Each row was made from one walk, in order. Every step used is in the known rows, and no mark comes twice. Write each row's walk.
Known rows:
dezado -> sevol -> nomek: [ 12.0  -0.3  38.2  18.0 -18.0  -1.2 -31.9  -1.5  -5.5  14.2  -2.8  -7.9
   7.5  25.3 -18.4  -9.9  23.9  10.8  10.4 -14.5  11.0  -5.9   4.4]
pegozil -> sevol -> dezado: [ -0.7   7.2 -26.7  26.6  19.2  13.5 -41.7 -14.7   0.4   0.6  -8.6  26.9
 -10.8 -15.1  20.8   9.1  47.7  18.8   9.0 -13.5  -2.9  12.9   3.4]
durom -> mazaf -> sevol -> nomek: [  2.9  -6.0  35.3 -21.9 -26.6  -5.1 -21.7  -8.0  -9.1  -3.9   2.3  10.5
  27.6  31.1  -7.7   4.6 -18.7  12.9  -7.9  -8.0   1.1   6.7   2.4]
pegozil -> sevol -> mazaf: [-19.3  17.8  -3.8  24.8  14.8   7.7 -40.7  18.2  -0.9   5.3  -8.6  -0.7
 -31.2  -4.2   9.5 -20.1   1.7  35.2  -0.4 -12.5  11.3  14.5  -4.8]
mazaf -> sevol -> dezado: [ 26.3  -9.2 -15.6  26.3 -11.1  15.1 -19.6 -13.7  -8.2  -8.6  -4.8   1.2
  -2.3 -14.8  18.6  19.8  47.9   1.4   5.0  -8.2  -6.4  28.2   3.3]
pegozil -> sevol -> nomek -> durom -> zifi: [-33.9   5.0   2.2   0.6  19.2   3.0 -28.9  57.5  15.9  -8.4 -14.8 -42.9
   6.9 -35.3 -11.9 -14.4 -38.5  68.9  -7.3   9.6   9.1 -26.2   7.9]
labe -> sevol -> nomek -> durom: [-20.3  -6.9  20.0  12.4  -3.8  -4.8 -15.8  58.0   5.4  -4.0 -22.9 -54.2
  17.9  16.8 -36.9  -4.8  16.4  19.4   1.2   1.8  15.8 -18.1  15.7]
dezado -> sevol -> musa -> durom -> zifi -> pegozil: [ 15.1   3.0  16.8  21.5   6.9   8.6  32.1 -66.0   0.2   0.4  -5.3 -23.3
 -27.9 -46.7  22.0  -4.3 -15.2 -18.7  -6.7  -2.0 -13.6   3.3  -6.0]
musa -> durom -> zifi -> pegozil -> sevol: [ 33.8  10.4 -18.0   1.8  22.2   2.3  12.4 -30.3   8.4  -6.4  16.0  -4.2
   1.4 -46.1  35.5  -3.4 -33.5  28.2  -9.3   7.6 -19.9 -28.3  -9.3]
zifi -> pegozil -> sevol -> musa -> durom -> mazaf: [-25.5   8.2  14.4 -21.3  19.0   1.2  24.7 -65.6  -1.8  -1.5 -18.8  24.4
 -19.3  12.6  29.1   9.6 -35.4 -27.6  -3.9 -11.3 -17.1  10.8  -7.0]
nomek -> sevol -> musa: [-17.2   7.2  -7.0  18.1  -9.2   9.9  30.2   2.0 -10.3  -4.9  -6.1  24.1
 -25.4   3.0   3.6  -9.7  14.4  53.8  15.6 -11.1   1.1  15.4   1.6]
musa -> durom -> mazaf -> sevol -> dezado: [ 24.5  -4.7  -3.7 -19.1  -2.0   3.4 -23.2 -67.8 -11.1  -9.8  -0.4  37.6
  21.7  -5.4  33.7  37.0  -1.4 -68.2 -18.6  -2.0 -16.3  19.0  -3.7]
labe -> sevol -> musa -> durom -> mazaf: [-16.6  10.6   4.1  -2.6  -6.3 -13.3   2.8 -68.7  -8.0   3.0  -6.2  37.3
  -2.5   9.3  12.2   3.2   2.0 -59.0 -19.2   0.4   0.0  15.6  -6.9]
nomek -> sevol -> musa -> durom: [-10.7  11.2 -11.4   3.4  -2.1   3.4  44.7 -18.5 -11.6  -4.9  -0.7  16.1
 -19.7  15.2  19.0   1.4 -15.2  17.7   3.6  -1.5  -6.0   5.1  -8.8]
nomek -> sevol -> mazaf: [ -0.6  13.0  -0.8  15.8   3.0  12.1  -6.1  23.8 -10.2  -5.0   0.1   7.3
 -14.7  -1.5  -4.5 -15.2  -4.7  53.4   2.9 -12.6   6.8   3.6   4.5]
dezado -> sevol: [ 30.0  -3.6  13.6  22.5 -22.8   1.3 -44.8 -16.9  -4.7  18.5  -3.3  37.3
   5.0  -5.4  -2.6  -8.2  52.8 -14.6  14.0 -10.1   6.8   7.4  -0.5]
musa -> durom -> labe -> sevol -> nomek: [ 24.2   3.8   3.9  -2.6   3.2 -19.9  14.0  -9.7  -0.9  -1.8  37.7 -48.3
  35.7  19.6 -16.8  10.2  -9.5  -3.7 -14.8   7.1  -1.4 -17.7 -15.0]
mazaf -> sevol: [ 31.5  -9.0  -4.7  13.2 -30.7   3.1 -15.6   8.1  -7.7   0.2   4.1  10.9
   4.0  -3.7   9.2  -2.5  23.1  18.8   7.6  -2.4   0.2  15.4  -3.3]
zifi -> pegozil -> sevol -> nomek -> durom: [-30.1 -11.0  31.3  -7.1  19.5   8.9   6.7  60.3  11.3  -8.7 -30.0 -65.7
   2.1  16.6 -19.5   2.2 -19.1  47.5  17.6  -6.0  -1.1 -22.5  15.6]
labe -> sevol -> nomek -> durom -> pegozil -> zifi: [-49.3   4.4 -10.1 -11.2  23.9 -22.3 -16.8  64.6  16.5   5.0  -4.1 -37.2
  21.1  58.5 -29.9  -7.6  13.5 -31.1  -4.4  -1.2  18.8 -36.7   7.9]
nomek -> durom -> zifi -> pegozil -> sevol -> dezado: [ -9.7  -6.5 -17.8  11.2  39.6  24.7 -15.4  13.2  17.4 -20.1 -28.3 -31.1
  -4.4 -79.4  10.5  15.5   7.5  33.9   2.1   0.4 -15.3  -9.3  20.2]
sevol -> nomek -> durom -> dezado: [ -4.9 -16.1  13.0 -25.6 -11.0   5.1   3.7  76.3   7.3  -1.1  -7.0 -24.7
  15.7  15.9 -49.6  -1.2 -18.4  31.0  11.5  18.5  11.3 -19.6  26.0]
labe -> sevol -> nomek -> durom -> dezado: [-11.7 -16.0   2.1   1.4  -5.7  -3.9   1.1  68.2   9.8  -2.5 -11.7 -35.9
  31.8   0.2 -53.1  -5.3  -6.6  31.8  -3.9  21.6  12.0 -14.7  19.3]
mazaf -> sevol -> musa -> durom -> zifi -> pegozil: [ 17.3  -3.1  -0.8  12.0  -1.6   9.4  63.3 -42.5  -1.8 -17.8   4.1 -45.5
 -28.0 -43.3  37.4   2.5 -42.4  16.3 -12.3   5.6 -20.4  11.9  -9.8]
mazaf -> sevol -> musa -> durom: [ -1.2  -2.2  -2.2  11.7 -18.1   1.5  34.2 -26.0  -9.9  -3.5  -4.6 -16.3
 -29.4  12.1  30.8   5.9 -12.3 -16.9  -3.8   2.0  -4.1  30.4 -16.8]
pegozil -> zifi: [ 13.1  23.0 -40.7   4.1   0.1  -3.5 -21.8  -2.7   5.9  14.1   8.4  44.9
 -22.5  29.0   4.8 -11.8  49.5  10.7  17.8  -6.2   8.0 -23.6  -2.1]
nomek -> durom -> dezado -> sevol: [  7.3 -24.7   2.5  -2.2 -18.3   6.9 -32.2  35.7   8.4  13.0 -21.7  31.3
  21.5 -36.0 -38.9  -1.7  22.4 -19.7  10.8  16.6   8.0   6.3  13.4]

Which walk is each row?
[-12.0   2.2  -2.6   6.1   2.9 -18.4  27.5 -18.9  -6.1   4.9  12.1  -2.2
  -7.9  30.7  14.3  -2.2  10.5 -76.4 -11.3   0.3   3.7   9.0 -10.2]
labe -> sevol -> musa -> durom -> pegozil
[-46.4  -2.1  13.7 -19.4  17.9 -15.3 -32.6  48.0  14.3  15.7 -14.0 -19.0
  14.0  55.8 -27.6  -4.3  11.9 -57.5   6.4  -8.4  18.6 -29.3   5.3]
dezado -> sevol -> nomek -> durom -> pegozil -> zifi
[ 32.0  -4.5   6.6 -31.7 -23.6  -8.9 -16.5 -45.2  -9.8  -0.8   7.8  46.3
  29.0   5.0  23.1  15.2 -21.0 -49.9 -16.3   5.4  -9.3   8.4 -10.9]
musa -> durom -> mazaf -> sevol
[  7.9   3.5  -7.1 -15.7  -2.1  -3.8  40.3 -26.9  -5.8   0.6  23.7  -7.8
 -22.7   5.4   7.5  11.5  -0.2 -26.6   5.9   4.1  -3.2  14.5 -15.4]
sevol -> musa -> durom -> labe
[-36.4 -10.7   0.1 -13.8   8.5   3.4 -11.4  76.9  14.4  -0.5 -15.5 -21.8
  17.6   3.4 -36.3  -4.9 -34.4  54.0   5.2  16.7   8.3 -12.3  13.4]
pegozil -> sevol -> nomek -> durom -> dezado
[-21.9  -4.3  17.0  -8.1 -27.2   1.9  -5.8 -37.7 -10.7  -2.4 -14.3  39.2
 -13.4   2.5  12.1   4.1   3.1 -11.6  -3.9  -9.5  -0.2  43.4  -0.9]
durom -> mazaf -> sevol -> musa
[ 19.8   5.9 -25.0  26.0  34.4  20.5 -10.0 -33.2   8.9 -13.6   0.9  -2.4
  -9.2 -71.7  27.4   7.5  17.9  46.7  -0.4  -9.3 -20.4  -7.3   9.8]
durom -> zifi -> pegozil -> sevol -> dezado
[-38.0  11.7 -10.2  24.9   1.4   5.2  -6.1  -5.4  -0.7   6.0 -17.3  17.0
 -41.9   4.9  15.9 -14.2  18.7  34.6  12.7 -11.5   5.7  25.3  -6.1]
pegozil -> sevol -> musa
[  1.4 -16.4 -11.6  -1.2  -3.3  -6.0 -16.8  45.1   8.8  -3.0  -0.1 -19.7
  35.0 -36.9 -33.8  10.0  43.4  -8.9   3.2  11.7   6.4   1.8   1.5]
nomek -> durom -> labe -> sevol
[ 38.7   0.7 -21.1   0.6  -3.0 -16.5   2.8 -23.5  -0.9   2.4  36.6  -0.2
  31.8 -14.5  -1.9  12.3  22.1 -33.6 -10.6  10.0  -5.5  -4.9 -18.7]
musa -> durom -> labe -> sevol
[ 39.1  -1.1   0.7 -31.2  -7.5 -15.3   4.5   2.9  -7.4   9.9  32.9  30.1
  12.9  39.2  14.0   4.4   2.5 -74.1   1.0   1.3   0.5 -21.5  -4.3]
musa -> durom -> pegozil
[-44.3   2.3  -2.3   3.6  10.4  -6.4   3.0  10.2  -0.9   8.7   1.1  23.2
 -26.7  26.0  15.8 -10.7  11.1 -12.0   8.2 -13.7   7.4  22.6  -5.3]
durom -> pegozil -> sevol -> musa
[ 35.2   7.3   8.3 -39.7 -14.5  -9.0 -21.7 -45.1  -8.9   7.0  10.5  70.3
  15.2  18.1  12.0   9.5  -4.6 -57.1  -6.3   1.2  -3.7 -15.3  -2.1]
musa -> durom -> mazaf
[  5.7 -20.4  30.0  -4.6  -2.7  12.2  25.0  50.2   9.0 -24.8 -13.5 -91.2
  14.8 -36.9 -16.8   3.2 -42.4  60.2  -3.3   8.6  -7.6 -18.6  16.9]
mazaf -> sevol -> nomek -> durom -> zifi -> pegozil
[  9.8   1.9 -18.1  -8.3 -11.9   2.3  43.6 -16.1  -3.9   5.3   8.8  21.9
 -27.4   9.4   2.1  -3.1 -16.4 -14.6   2.4  16.8  -1.2  11.0  -2.5]
sevol -> musa -> durom -> dezado
[  2.7   1.5 -27.8  18.4  -6.4  -6.2  37.3 -27.3  -1.2   4.5   8.7  11.5
 -10.0  -2.9  -1.5  -6.0  -1.9 -14.5 -12.0  19.4  -0.5  16.2  -6.7]
labe -> sevol -> musa -> durom -> dezado
[ 16.9  -0.6  -0.2  11.1   7.8   8.3   0.0   0.3   3.2   0.8  -4.7   7.9
  -6.6  -4.2  11.7  -4.5  19.4  40.3  18.8 -14.5 -10.6  -5.6   3.3]
zifi -> pegozil -> sevol
[ 19.7  -9.0  21.0   8.2 -18.5  -0.3 -17.7   5.5  -0.5  14.2   9.0   8.3
  20.6  11.9 -36.4 -12.6   0.7  18.0   4.0   3.3   7.0  -2.6   7.5]
durom -> dezado -> sevol -> nomek
[ 22.6   1.6   2.6   9.0  -0.2   2.8 -17.2 -21.8  -3.2  14.5   5.1  11.1
  -6.8 -12.3  -7.9  -8.7 -23.8 -40.3 -14.3   9.7   5.2  13.9  -9.6]
musa -> durom -> dezado -> sevol -> mazaf
[-21.0  11.4   1.6 -27.4  -1.2  -2.2  26.0 -51.9 -13.7  -5.1  -3.1  59.1
  -1.8  13.2  17.6   8.3 -34.1 -18.9  -8.3  -4.6  -8.4   7.0  -5.8]
nomek -> sevol -> musa -> durom -> mazaf
[ 53.7  -0.6 -24.3 -20.1 -15.7  -2.4  14.5  -5.0  -2.1   7.9  25.4  42.3
   8.1   2.9  -2.5   1.3 -11.4 -16.1   1.2  21.8  -4.1 -15.2  -0.1]
musa -> durom -> dezado
[ 13.2  -0.7   7.4   9.4  -3.8 -13.7  -3.0  13.3   0.8  -1.8  30.2 -37.1
  32.2  10.2 -32.6   1.6  22.8  32.6  -2.3  -2.7   6.2  -7.6  -4.6]
durom -> labe -> sevol -> nomek
[ -8.0   0.2 -13.1  23.4  -4.6  -6.4  16.0 -14.3  -1.3  -0.3  13.0  -9.6
  -8.4 -18.3 -12.7  -0.8  49.0   8.8   2.8  -3.0   4.2  30.1  -8.4]
durom -> labe -> sevol -> musa
[ -4.6   7.6  11.6  19.9  24.6  14.7  -5.6   9.3   1.2  -1.9 -12.3 -27.4
 -32.2  -4.7   8.9 -14.0  -5.8  39.1   8.3 -19.0  -1.8   6.1   2.0]
zifi -> pegozil -> sevol -> mazaf
[-10.6 -21.4  18.7 -32.5 -23.9   1.2 -37.7  21.5  -0.8  -6.3 -29.1  30.8
  30.0 -18.0  -8.5  14.0  -1.4 -30.2  -1.9   5.4   2.5  15.4   9.2]
nomek -> durom -> mazaf -> sevol
[-37.5  22.0 -41.7 -18.5  27.0 -14.5  48.1 -13.6  -0.1   3.1  18.0  32.2
 -19.0  57.8  26.6  -1.1 -17.2 -35.6  -1.7  -6.3  -2.7 -15.1 -15.9]
nomek -> sevol -> musa -> durom -> pegozil -> zifi
[-17.2 -13.9  36.5 -37.4  -2.4  -7.5  -1.9  84.8   2.4   0.2  -0.7 -34.7
  18.1  49.4 -33.9   1.2  -7.0 -26.6  10.4  -1.8  15.7 -25.8  20.4]
sevol -> nomek -> durom -> pegozil
[  9.7  18.6  -5.9  12.3  38.0   9.1   4.1 -21.6   6.1  -9.6   7.7 -40.5
 -26.5 -49.1  31.7 -14.2 -60.4  31.1 -21.4   0.5 -12.6 -14.7 -10.5]
musa -> durom -> zifi -> pegozil -> sevol -> mazaf
